Every row comes from one small tree of marks. The marks that hang from a mark follow it in brackets, in the order of their numbers. Every link used is in the known rows. Which tree was each row made from?
Known rows:
k_556[k_143]: [ 10   7   2   5   3   0 -10  -2   1   0 -11   1 -18  -9  10   9   7  -5
 -10  -1  12   7  -3   0   2  11   4  -2   0  -3   0  -2  12  -7 -12  -7
 -11  -7  -5  -2   4  -7  21  12   4   0   2   3  -7 -15  -1  -3   1   9]
k_143[k_556[k_578]]: [-17   9   9   0  -4   7   7 -12  -6  -1  -9  -2  -4  -6 -23   7   6  18
 -11   6   2   0   3   0   2  11  -7   6  -4  -1  -6   9  16   4  29   1
   4  -2  -6  -8  17 -11  -5   6   8  -4   2   0  23   6   4  -4  15 -11]
k_726[k_11 k_556]: [-23  -9   8  23  -2   3  -6   6  -8   5  -1 -11 -11 -15  25   3  16 -14
   8   9  -2  -3   4  -9   0 -13   4  13  -2 -21   8   1   3  -3  -1 -20
  -4   8   1   6  -2   4 -18   7  -4   2   3  19  13 -12  -5 -10 -45 -37]
k_143[k_661]: [  8   1   0  14   2  16 -13  -6  -8   8   3   2   2   5  -3   0  -2  13
   4  10  -5   1  -3 -17  -9  -6  -4  -5  -9   5  -1  -7   0   6  -3  -2
  -3   4 -10  -8   0   0 -19 -14   3  -1  -1  13  10  -3   2  -5  -5  -4]
k_661[k_726[k_556]]: [ -2  -1   5  33  -3   5  -5  -7   1   7  -9   8  -2   2  18  -3  16  -9
  27   1   2  -6   0   2   0   5   0  23 -16 -17   6   7   4   4   8  -6
  -6   5   3   5 -10  15 -15  -6   5  -1   4  22  -4   1   0   7 -13 -10]
k_11[k_143 k_726]: [ -6  25  -9 -11  -1   3  -9 -10  11  -4  25   5  -5 -12   3   7  -2 -31
  -8 -15   1  -4  -4 -30   0  26  -3  14  36 -10   5   1 -19   3 -15   2
  -7 -13  18  -1  -6   7  12 -11  -3   2   5  27   9  22   4  -7 -15  -4]
k_991[k_726[k_11 k_556]]: [-16  -4   4  21   2  -8 -12  18  -1   5  -7 -10 -15  -7  24 -14  12 -29
  24   0   2  -5   4 -18 -12   9   0   4  -9 -29  16  -1   7  -4   2 -17
  -5  -1   1   5   2  11 -15  -4   4   1   2  17  11  -9  -5  -2 -44 -36]
k_11[k_726]: [  0  11  -7 -11   0  -4   0  -7  10  -7  13  -6  -3  -5  -4  -2   3 -16
   2 -17  -2  -5  -1 -19  -3  22  -1   4  15  -9   6  -3 -16   5  -3   3
  -1  -5   9  -1  -7  12  -6  -4   4   1   3   3  11  13   3   0 -10   4]
k_11[k_143[k_661] k_726]: [  1  25  -8  -1   0  18 -18 -14   3   7  30   9  -4  -6   6   6  -4 -18
  -4 -10  -5  -2  -8 -45  -6  18  -7   6  25  -5   2  -8 -16   9 -16  -2
  -8 -14   8 -15  -4   7  -9 -26   1   2   3  39  19  20   5 -12 -24  -9]
k_556[k_143[k_661] k_578 k_726]: [ 16   8 -11  15   8  26   2 -11   7  12 -10 -11 -15  -9  -7  20   6  24
 -20  32  14   2   0 -19  -5  18  -7   7 -41  -1   8   9  29   4  -7  -2
 -17  -7 -12 -10  28  -4   5   2  14  -4   3  35  -1  -7   7  -5  -6 -11]
k_991[k_682 k_726[k_11[k_143] k_556]]: [ -4  22   7  14  10  -1 -18  30   0   1   7  -2  -2  -6  30  -5   8 -31
   5  -9  10 -15   3  -4  -8  32  -6   4  27 -23  11  10   2 -15 -13 -25
  -6  -5   0 -18  -5  12 -12  -3  -5   2   7  51  -2  -5  -4  -9 -59 -40]
k_556[k_143 k_726]: [ 15   1 -11  19   7  11   4  -4   4   5 -13  -3 -21  -4   0  14   3   8
  -9  17  14   3  -3 -16   2  28  -2   4 -19 -11  11   4  15  -8 -15  -7
 -19  -5  -7   2  13  -1  34   5  13   2   2  20 -16 -13   5  -1 -14   7]
k_661[k_726]: [ 18   4   6   9  -1   3   9 -10   5   1  -4   5   7   8   9  -8   4  12
  25  -7   6  -2  -5   4  -2  14  -7  17 -21  -6   4  14   0   9   1  -1
  -6   8   2   8  -3  10   0  -1  11  -1   1  15  -6  -3   2   8   3  10]
k_661[k_726[k_11 k_556[k_143]]]: [  9   1  20  32   0   6  -3  -3  -4   6 -11  -6 -26 -12  44   4  28 -12
  23   4  11   7  -3  -3   1  11   1  32 -21 -28  11  12  15   0 -12 -29
 -21   8  -4   7   1   9   9  19   9   0   7  35   0 -31  -3  -3 -43 -19]
k_726[k_11]: [  2  -5  12  -2  -1  -2   9   7  -4   1   5 -10  -4  -8  16  -3   2   6
   6   3  -5   3  -3  -4   4  -6   0  11  -8 -11   5   7  -3   1  -7 -15
  -2   9   1   5   6   2   1  12   0   0  -1   9  12 -10  -2  -6 -28 -18]
k_661[k_726[k_11[k_143]]]: [ 19  14  16   5   0   8  10  -2   5   6  12   5  -4   3  37   2   0   6
  28  -8   3   0 -12  -7   4  17  -7  41   1 -13   6  24  -4   5 -17 -18
 -14   7  10   7   5   8  15   3   5   1   2  41   4  -2   2  -7 -28 -14]
k_726[k_11 k_556[k_578]]: [-25  -4   9   7  -4  -1   7   1   1   5   3 -20 -10 -22  17   6  20  -5
   0  17   0  -1  10  -1   2 -15   1  26  -8 -16   5  14  14   3   8 -12
   0   6   5   1  15   3 -24  18  -7  -3   3  24  20  -4  -3  -9 -35 -53]
k_578[k_11[k_143 k_726] k_556 k_661]: [-10  32  -6  -1   6   4  -3  14  11 -11  25  -8  -7 -28 -23   4   3 -26
   2  16 -10 -16  -7 -18  -5  24  28  25  17  -2  20  20 -21  -1 -27 -15
 -28   4   9   2  -4   5  25   0  -2   4  -6  31  28  26   5 -22 -39  -3]
k_556[k_578]: [-11   5   1 -16  -1  -1   9  -2  10  -2   4 -10   4  -9  -9   4   5  -4
 -11   8   4  -2   5   9   2  -3  -3  11  -5   6  -4  11  12   2  10  10
   4  -4   3  -5  14  -1  -7  12  -1  -6   1   3   5   8   0  -1  15 -13]
k_578[k_11]: [-17  10  -1   8  -3  -4   4  13   3  -6   4   2   4  -9  -9   3  -4  18
  -4  12   3  -2  -1  13 -15  15  14   6 -11 -12   4   4  -2  -1  -3   7
  -7   9  -3  21 -10   1  -8  12   8   2  -3  -2  11 -13   3  -2  -4  -1]
k_11[k_143]: [ -1  16  -2   0   1   6  -4   0   4   3  14  14  -4  -6  10   8  -6  -9
  -6   0   2   0  -2 -10   5   6  -1  12  24   1  -3   3  -3  -3 -10   1
  -4  -9   9  -2  -1  -6  16  -7  -5   3   2  18  -5  12   1  -7  -9  -9]
k_991[k_682 k_726[k_556]]: [ -7  12  -2  12   9  -5 -19  27  -1  -6 -11  -2   5   8   8 -14  11 -33
   2 -10  12 -17  11  12 -15  30  -6 -22   7 -15   8   0   6 -10   4  -8
   2  -5  -8 -19 -12  13 -22  -8   0   0   7  18 -11  -4  -3   7 -20 -14]
k_682[k_991[k_726[k_11[k_143]]]]: [ 19  16  10  -6  10  -7  -6  17  11   0   9   8   2  -7  20 -12  -7 -12
   9  -7   5   2  -3 -12 -13   9   5  15  14  -4   9  18  11  -6 -16 -13
 -13 -11   0  21  -4  12  23  -5 -10   6   3  46   4   4   1  -1 -43 -22]
k_578[k_11[k_143 k_726] k_556]: [-24  35   4 -13  -1  -2   0   9  14  -8  22  -2  -4 -27  -9   4  -6 -22
 -11   7  -2 -16 -10 -26 -10  17  21  24  26 -18  18  20 -19   3 -19  -7
 -18  -3  16   2  -7   7  27   4   1   1  -3  24  31  23   7 -17 -25  -1]

Write each row's tree:
[-30  10  -7  -3  -5  -3  -5  -9  13  -3  10 -14  -8 -23  -6   5  21 -41
  -8  -2   1  -8  13 -16  -3  10  -2  18   7 -15   4   0   0   7  11   7
   0  -9  17  -6   2  11 -25   3  -3  -4   8  22  18  21   1  -4 -17 -31] | k_11[k_726[k_556[k_578]]]
[ -6   8   8   9  -3  22  -6 -16 -12   8  -7   1  -3   1 -23   8   4  31
 -11  16  -1   2  -2 -20  -9   5 -10   1 -10   2  -8   2  16  13  25  -4
  -2   1 -17 -17  16 -10 -26 -10  12  -6   2  15  33   2   5  -6   8 -18] | k_143[k_556[k_578] k_661]
[  8   3   2  11  10  11   2   6   6   5 -20 -13 -21 -11  -5  10   6  -5
 -13  27   9  -6  -6 -25   3   4   8   6 -17 -10  23  23  17  -5 -16 -25
 -19  -3  -6  -9  21  -2  56   8   8  -1  -3  14   1   4   6  -9 -19  12] | k_578[k_556[k_143 k_726]]
[ -3  17  19  11  -4  26  -2 -16 -14  14  10   1 -11  -7   4  16   2  25
  -7  18  -4   5 -10 -34  -3   7  -9  25   5  -7  -3  13  14   6   8 -19
  -6   0  -7 -18  21 -10  -7  -6   6  -4   3  46  42  -2   3 -22 -30 -42] | k_726[k_11[k_143[k_556[k_578] k_661]]]
[-24  17   0  18  -2  -2  -9   9   6  -1  -8  -4 -18 -37   0  18  21  -6
 -27  24  16   1   9  27 -12  10  20  19 -17 -20   2   4  23  -9   0   5
 -13  -1  -2   9   4  -4  -8  31   4  -2   3  19   9 -19  -1  -6  -6 -32] | k_726[k_556[k_143 k_578[k_11]]]
[ 15  10  12  -9  10  -9   0  29   2 -10   0 -19  10   6  13 -18   0  -6
  10 -16   8 -10   1   5 -13  42  -9 -14  -3  -8  12  14   0  -8  -7 -20
   1   4  -9 -16   1  15 -13   5   6  -1   2  18   0 -15  -3   2 -33 -12] | k_991[k_682 k_726[k_11]]
[ 21   0   0  28   8  26   1  -4  -8  14  -6 -12 -21  -5  18  12   4  27
   2  28   8   8 -10 -35  -6  17  -4   6 -36 -16  16   5  15   2 -23 -29
 -23   5 -15   2  18   2  12   4  16   2   1  41   6 -26   6 -10 -49 -15] | k_556[k_143[k_661] k_726[k_11]]
[ 16  -5  21  10  10   6  16   8  -1   0  -3 -22  -5  -5   2 -12  16  -4
  45  11 -12  -9  -9 -12   5  -9  10  33 -29   5  21  38  -2   9 -13 -40
 -25  24  -7  -7  19  10  18  11   6  -2  -7  29  19   0  -1 -14 -42  -5] | k_578[k_556 k_661[k_726[k_11]]]
[ -1  19 -12  21   5  23   9   3   5   6  -7  -8  -9 -16 -13  21   5  41
 -25  43  17   1  -1  -3 -16  31   7   9 -49 -13  10  11  28   1 -10   3
 -24   3 -17   7  15  -2   1  18  23  -2  -2  37  11 -20   9  -6  -9 -16] | k_556[k_143[k_661] k_578[k_11] k_726]
[  5  -3  13  43  -1  21  -8 -11 -12  15  -1   0  -6   3  32  -3  20  12
  38   8  -4   1  -5 -18  -9  -8  -7  25 -29 -22  10   6   1  14  -1 -25
 -13  13  -6  -2  -6  15 -35  -7   9  -2   4  44  18 -17  -2  -3 -49 -34] | k_143[k_661[k_726[k_11 k_556]]]
[  3  13  12  17  13  -5 -21  25  -2  -5 -15 -16 -17  -8  30  -7  20 -29
   0  -8  18  -5   5   3 -15  41  -2  -8  -1 -25  13   7  15 -17 -14 -33
  -9  -2 -14 -18  -2  11  -5  15   5   0   8  31  -7 -30  -4  -2 -47 -22] | k_991[k_682 k_726[k_11 k_556[k_143]]]
[-23  18  -3  33   0  14 -20  -3  -1   7  -7  -1 -16 -32  -1  17  19   5
 -23  32  11   3   3   4 -21   4  18  11 -21 -16   0  -1  26  -2  -3   1
 -18   1 -14   0   1  -5 -32  18   8  -3   2  28  19 -21   0  -9 -13 -36] | k_726[k_556[k_143[k_661] k_578[k_11]]]
[ 25   0  19  20   0  17   4  -9  -6  10   4  -4   1   9  25  -8   5  30
  37   1  -3   6 -11 -20  -8   4 -12  22 -33 -11   9  15   0  15  -6 -21
  -9  14 -10   0   1  14 -17  -5  16  -2  -1  33  15 -17   2  -1 -32 -13] | k_143[k_661[k_726[k_11]]]
[ 17  24  10 -10  11  -4  -2  28   5  -6  15  -5   6   5  22  -9  -4 -11
   3 -15  12 -10  -4  -2  -9  46 -11   1  21 -10   7  18  -3 -11 -18 -19
  -4  -5  -3 -19   2   9   6   0   0   2   2  38  -6  -3  -1  -5 -40 -19] | k_991[k_682 k_726[k_11[k_143]]]
[  6  26   6  15  10  10   6  16   7  -5  10   7  -1 -16 -10   2   3   0
  26  24  -4 -15 -12  10  -6  17  23  36 -13   2  17  35  -5   1 -21 -18
 -34  15  -1   4   1   5  29   6   6   3  -8  35  11  10   5 -16 -20   2] | k_578[k_11[k_143] k_556 k_661[k_726]]
[-10   6  -2   6   8 -11 -11   8  17  -3 -14  -2   4 -14  -5 -14  15 -30
  -2   6   8  -3  17   6 -18 -11   6   8  -6  -2   6  11  31  -2  16   8
   0 -15  -4  10  -2  13 -15   3 -11  -1   8  30   3  12  -1  12 -10 -31] | k_682[k_991[k_726[k_556[k_578]]]]
[ -9  14 -13   6   4  -3   2   6   8 -18  18  -8  -4 -23 -24  -1   8  -3
  12   5  -9  -9  -1   0 -11  40  22   6  -9  -4  11   1 -21   2 -14   1
 -22   8   0  14  -9  11 -11   5  10   6  -3  12  16   1   5  -8 -23  -1] | k_578[k_11[k_726] k_661]
[-13  22 -13  -8   2  -6  12   4  16 -17  18 -22  -2 -31 -35   4  11  -1
   0  10  -4  -9   5   7  -8  37  18  20 -11   2   9   9  -8   6  -5   9
 -18   8   1   7   5  10 -22  18   9   1  -2  18  24  10   5 -10 -13 -16] | k_556[k_578[k_11[k_726] k_661]]
[  6   8  12  10   9  18 -21  -4  -8   9 -11  -6 -18  -9   2   5   7 -11
 -10  20   0   1  -7 -25  -7 -20   7  -5  -8   0   9   7  14   2 -13 -28
 -19  -3 -18 -24  12  -8  20   2   3  -5  -5  17  17  -7   0 -11  -9  10] | k_578[k_556[k_143[k_661]]]
[-11  19  19  -3  -3  11  11  -7  -7   5   9  -3 -13 -14   6  14   3  13
 -14   7   4   3  -5 -20   9  16  -6  30  15 -10  -3  19  13   1   7 -16
  -4  -3   0  -6  23 -11  13   9   0  -3   4  34  31   4   3 -17 -20 -35] | k_726[k_11[k_143[k_556[k_578]]]]
[ 16   9  -3  37  15   9 -46   3  -2   5 -20  12 -12 -10   9  -9  15 -29
  -1   7  11   8   6 -22 -30   2  12 -11 -11  -3   8  -9  32  -5  -5 -13
 -14 -16 -24   3 -14   9  -5  -9  -2   4   7  41   2 -12  -2   4 -27 -13] | k_682[k_991[k_726[k_556[k_143[k_661]]]]]
